Known rows, with every step that occurs
dakodu tino gime: -8.2  -10.5  -19.9  -10.8  13.8  0.8  -2.2  3.3  -35.6  -32.7  -14.2  3.4  33.0  -14.5  -47.2  -10.8  6.5  -3.2  -18.7  9.2  29.6
dakodu tino gime bitizep: 3.5  8.2  -16.7  -15.7  2.0  2.4  11.6  16.4  -31.6  -16.9  10.2  6.5  29.9  2.3  -40.1  -0.2  22.2  -8.1  -31.4  27.0  30.7
tino gime: 1.7  -10.8  -27.9  -1.9  23.9  2.8  -4.2  -5.1  -34.9  -7.1  -20.9  5.0  21.2  -2.3  -47.2  -6.8  -18.8  -21.1  5.7  10.6  18.6
bitizep rupako: 8.9  -2.8  -18.0  -11.9  2.1  -1.7  4.6  -17.7  -38.6  2.5  -33.1  -2.6  19.9  20.9  -26.7  11.2  16.7  4.9  4.6  29.4  24.9
dakodu tino: -9.7  -10.0  -19.3  -16.4  7.0  4.1  1.5  3.9  -44.4  -35.2  -7.9  0.4  33.3  5.4  -27.8  7.8  22.6  13.8  -12.2  1.8  41.7
tino rupako tevuke gime: -28.3  -18.6  -5.0  16.5  1.2  7.6  -16.7  -26.1  -39.4  8.0  -20.4  -0.3  25.5  -23.5  -19.2  -41.0  8.5  -14.6  14.2  -20.8  41.6
givek tino gime bitizep dakodu: 22.2  22.3  -31.7  0.6  -3.4  13.4  -5.8  20.4  -12.2  -9.9  -9.5  -14.0  22.9  3.6  -57.2  36.8  -3.5  -28.7  2.0  -3.2  -16.1
givek bitizep rupako: -6.6  -6.0  -0.3  -3.0  21.2  12.7  21.4  -16.6  -37.8  20.6  -30.7  -15.4  19.2  1.7  -18.2  24.1  19.4  14.8  3.0  20.0  17.8
givek tino gime bitizep rupako: 12.3  16.8  -17.6  -1.4  -10.5  6.9  5.3  14.5  -14.4  24.3  -23.5  2.9  16.1  9.3  -50.8  20.6  28.4  -5.0  -22.5  27.7  -3.6
rupako tevuke gime bitizep tino: -3.1  -1.8  -19.4  5.9  -0.4  9.5  12.0  -15.2  -38.8  16.5  6.1  -0.2  25.3  15.3  4.3  -10.5  35.8  2.6  23.8  -30.9  22.5
gime bitizep dakodu: 24.8  20.1  -28.4  -17.0  -2.1  7.2  6.6  1.3  -31.9  -17.7  5.8  -16.1  21.0  24.1  -26.6  40.7  -0.1  -23.2  15.7  13.5  13.1
givek tino: -6.0  -9.8  -27.7  7.8  10.8  12.6  -8.2  11.5  -32.1  -6.2  -20.9  -0.7  22.8  10.7  -37.4  26.4  8.5  6.3  3.7  -23.8  16.6
rupako tevuke gime bitizep dakodu: 3.9  13.7  -17.6  -5.2  -3.8  11.1  5.7  -8.9  -39.7  -1.1  5.3  -12.3  18.6  11.2  0.1  14.0  13.0  -18.2  29.7  -9.5  25.3
tino bitizep rupako tevuke gime: -17.6  -13.3  5.5  -3.5  18.8  19.6  17.2  -29.3  -45.4  27.1  -30.9  -9.4  15.4  -20.2  0.1  -12.2  45.4  11.2  -2.5  3.2  26.2
rupako tevuke gime bitizep: -11.8  0.3  -11.8  1.7  3.7  11.8  11.3  -1.3  -48.6  23.3  8.8  7.9  16.5  15.2  7.1  -4.7  25.0  -6.7  13.7  -5.7  44.9
bitizep tino zigogos: -6.9  -16.4  -51.2  19.6  11.2  -7.8  7.2  -22.6  -29.5  -17.8  -19.8  -7.4  31.9  18.1  -20.5  23.2  24.5  15.0  39.6  -20.0  12.9
tevuke gime bitizep: 10.2  8.0  -11.9  -11.9  20.7  10.9  19.8  -1.9  -57.9  17.2  -2.2  -15.4  8.9  35.8  7.2  1.5  15.8  -9.0  11.7  9.5  37.0
bitizep tino gime: 13.1  -11.8  -35.4  2.7  17.0  -1.1  -4.3  -19.0  -23.8  -11.8  -23.7  -3.3  29.2  0.9  -51.5  -11.8  -9.1  -14.4  15.8  -16.4  -2.0
bitizep tino: 13.6  -13.5  -35.0  -0.7  12.3  2.4  -2.3  -17.3  -32.0  -13.1  -17.2  -9.6  30.5  17.3  -31.9  7.6  8.5  0.2  24.4  -21.3  11.6
dakodu tevuke gime bitizep: 21.4  1.0  -17.9  -20.1  48.7  9.4  35.2  9.3  -68.2  31.2  -1.7  -20.8  1.8  46.5  -2.8  13.3  -1.1  -12.4  23.4  19.1  24.3
rupako tevuke: -22.1  -16.5  -25.0  7.3  1.9  5.0  -10.1  -6.3  -32.7  -2.1  -2.4  23.0  26.5  -5.0  -26.9  3.0  4.7  0.5  11.4  -14.8  38.1
tevuke gime bitizep dakodu tino: 18.6  20.2  -11.0  -25.1  0.9  10.6  18.5  -0.6  -51.9  -36.4  1.6  -34.5  24.2  20.9  -1.2  17.7  31.4  -3.8  4.7  4.5  26.1
givek tino rupako tevuke: -34.6  -18.3  -15.5  29.6  -18.3  10.9  -33.3  3.6  -10.6  5.7  -16.7  16.4  36.3  -33.3  -53.9  -8.6  17.2  -4.4  -7.6  -38.7  21.1

Rows
36.1  13.8  -33.4  -20.1  33.8  1.2  19.3  14.6  -32.8  1.8  -2.0  -19.7  13.4  17.7  -55.1  34.0  -32.1  -42.1  19.3  31.8  -16.0 => tino gime bitizep dakodu tevuke
-23.1  -17.3  -15.5  8.3  15.1  7.1  -3.5  -15.1  -53.3  8.9  -13.5  5.8  17.1  0.8  -1.4  -17.1  11.6  1.4  25.2  -21.9  45.9 => rupako tevuke gime
-23.9  -1.1  -1.3  24.4  -16.8  17.4  -10.8  5.4  -23.6  30.8  -4.2  3.0  25.4  -14.4  -20.2  -17.2  33.4  -8.2  -4.1  -31.2  27.1 => givek tino rupako tevuke gime bitizep
17.6  -6.0  -14.5  -12.3  63.9  29.9  22.3  5.2  -52.6  4.4  -37.5  -53.6  4.3  -6.1  -26.6  33.8  1.0  -9.8  25.3  -31.0  -23.2 => givek tino bitizep dakodu tevuke gime
-18.6  -7.5  -35.3  25.1  -1.1  0.3  19.6  -20.2  -32.7  14.6  3.2  0.0  28.1  16.9  10.0  6.7  51.9  13.8  40.4  -28.7  26.1 => rupako tevuke gime bitizep tino zigogos
27.5  8.5  -7.3  -26.7  33.0  3.7  40.8  -4.3  -63.5  39.8  -21.4  -23.8  -1.8  46.2  -2.7  15.6  20.7  -0.3  16.3  46.1  17.6 => dakodu tevuke gime bitizep rupako
-0.2  12.3  -7.0  4.2  -18.7  8.5  -9.3  -19.8  -28.3  2.5  -1.5  -16.9  26.7  -11.8  -17.6  -12.5  11.6  -30.8  18.9  -10.9  19.4 => tino rupako tevuke gime bitizep dakodu
15.6  -8.3  -40.4  6.2  40.7  -3.2  43.8  -8.1  -51.4  21.3  -8.1  -29.1  11.0  48.4  0.6  26.1  25.4  4.5  54.9  -3.6  4.8 => dakodu tevuke gime bitizep tino zigogos
6.4  10.5  -26.8  5.3  6.6  13.1  -1.7  26.8  -20.8  13.8  -3.8  6.6  20.4  7.0  -47.7  19.5  7.1  -17.7  -13.6  0.6  4.7 => givek tino gime bitizep
17.3  18.9  -22.1  -24.0  -10.3  6.2  12.7  9.9  -31.6  -42.8  11.5  -18.9  33.0  13.0  -25.5  39.1  25.8  -6.4  -9.1  11.8  21.9 => gime bitizep dakodu tino
-15.2  -11.0  -6.2  3.3  -0.5  5.6  2.5  -27.7  -46.0  19.5  -33.9  2.2  17.8  5.0  0.2  -15.9  35.3  12.4  16.5  5.9  36.4 => bitizep rupako tevuke gime
11.6  -8.5  -19.6  -11.0  57.2  15.2  28.0  2.1  -45.8  0.0  -17.0  -38.6  13.3  5.1  -34.8  51.4  -32.7  -12.8  37.1  -5.1  -9.3 => givek bitizep dakodu tevuke
-17.2  -18.8  -23.7  22.3  -18.2  -0.5  -24.9  -26.9  -11.0  -4.4  -12.1  7.4  43.7  -24.9  -47.6  -26.7  14.3  -10.0  12.4  -35.8  12.3 => bitizep tino rupako tevuke
32.6  15.1  -35.0  -8.1  25.0  11.5  10.2  30.5  -22.3  5.2  -10.1  -19.3  11.7  11.6  -66.2  47.9  -22.0  -30.4  13.7  2.0  -29.2 => givek tino gime bitizep dakodu tevuke
-26.5  -0.7  5.6  0.6  -19.1  8.2  -0.3  -2.7  -39.1  -0.1  9.7  1.1  35.2  -19.2  -12.0  -35.2  49.3  -0.2  -22.8  -6.1  49.7 => dakodu tino rupako tevuke gime bitizep
12.9  6.3  -24.4  -8.9  13.7  5.5  7.6  9.7  -31.9  11.7  3.6  5.4  18.7  13.6  -38.4  4.1  -3.8  -26.8  -8.0  26.7  20.9 => tino gime bitizep
17.9  14.7  -16.9  -13.5  -2.5  -1.7  13.8  -4.3  -25.9  21.8  -15.7  4.4  18.7  15.4  -38.9  6.2  15.1  -16.9  -13.6  56.0  12.1 => tino gime bitizep rupako
8.2  2.6  -25.3  -19.7  -0.3  3.6  -1.9  -4.8  -37.3  -61.4  -12.6  -20.1  37.3  -0.3  -34.4  26.3  11.3  1.3  3.7  -5.0  21.3 => bitizep dakodu tino
27.7  -5.0  -36.8  -17.7  36.7  0.9  11.2  0.4  -46.3  -19.0  -19.4  -25.2  13.5  19.6  -42.5  41.1  -30.2  -20.1  39.4  5.8  -2.0 => bitizep dakodu tevuke
-6.2  -2.0  -9.1  -9.2  19.0  16.6  15.9  -3.9  -35.6  -42.8  -11.3  -31.1  35.4  -14.6  -26.1  38.4  9.8  8.3  3.5  -16.8  16.7 => givek bitizep dakodu tino
0.6  13.7  -39.0  -5.1  -12.4  -3.4  19.2  4.8  -28.4  -49.0  8.1  -18.6  36.5  12.7  -17.9  56.1  39.5  5.8  7.8  15.1  25.2 => gime bitizep dakodu tino zigogos
5.0  0.0  -36.4  15.4  12.6  -0.4  28.9  -21.1  -42.8  7.2  -7.0  -22.9  19.9  37.2  10.0  14.1  42.3  8.5  40.8  -14.9  16.7 => tevuke gime bitizep tino zigogos
13.5  19.3  -2.0  -17.4  -12.0  8.3  3.8  -11.8  -37.8  -30.9  -5.3  -39.9  31.1  -0.1  -17.5  -8.0  29.5  -18.1  -5.6  4.6  21.9 => tevuke gime bitizep dakodu tino rupako
4.9  -14.0  -23.0  11.0  -1.2  1.0  -13.9  -29.0  -21.2  -10.5  -24.2  -13.4  38.3  -4.2  -49.5  -20.3  6.2  -11.7  12.6  -19.6  4.4 => bitizep tino rupako
-18.0  -19.5  -14.1  22.0  -7.3  4.5  -17.4  -39.6  -28.8  4.5  -24.0  -9.6  35.2  -19.4  -23.6  -48.4  20.5  -7.1  26.5  -46.1  19.7 => bitizep tino rupako tevuke gime
8.2  4.0  -24.7  -16.0  3.6  -0.3  -7.3  -5.1  -26.3  -55.5  -18.0  -13.4  34.6  -17.5  -54.4  7.1  -3.0  -15.9  -4.0  3.4  10.1 => bitizep dakodu tino gime
16.1  4.8  -22.4  1.6  -12.3  4.2  -0.7  -12.7  -17.5  6.2  -1.7  -13.8  35.7  10.2  -42.2  -6.1  18.6  -19.3  3.1  -4.8  6.8 => gime bitizep tino rupako
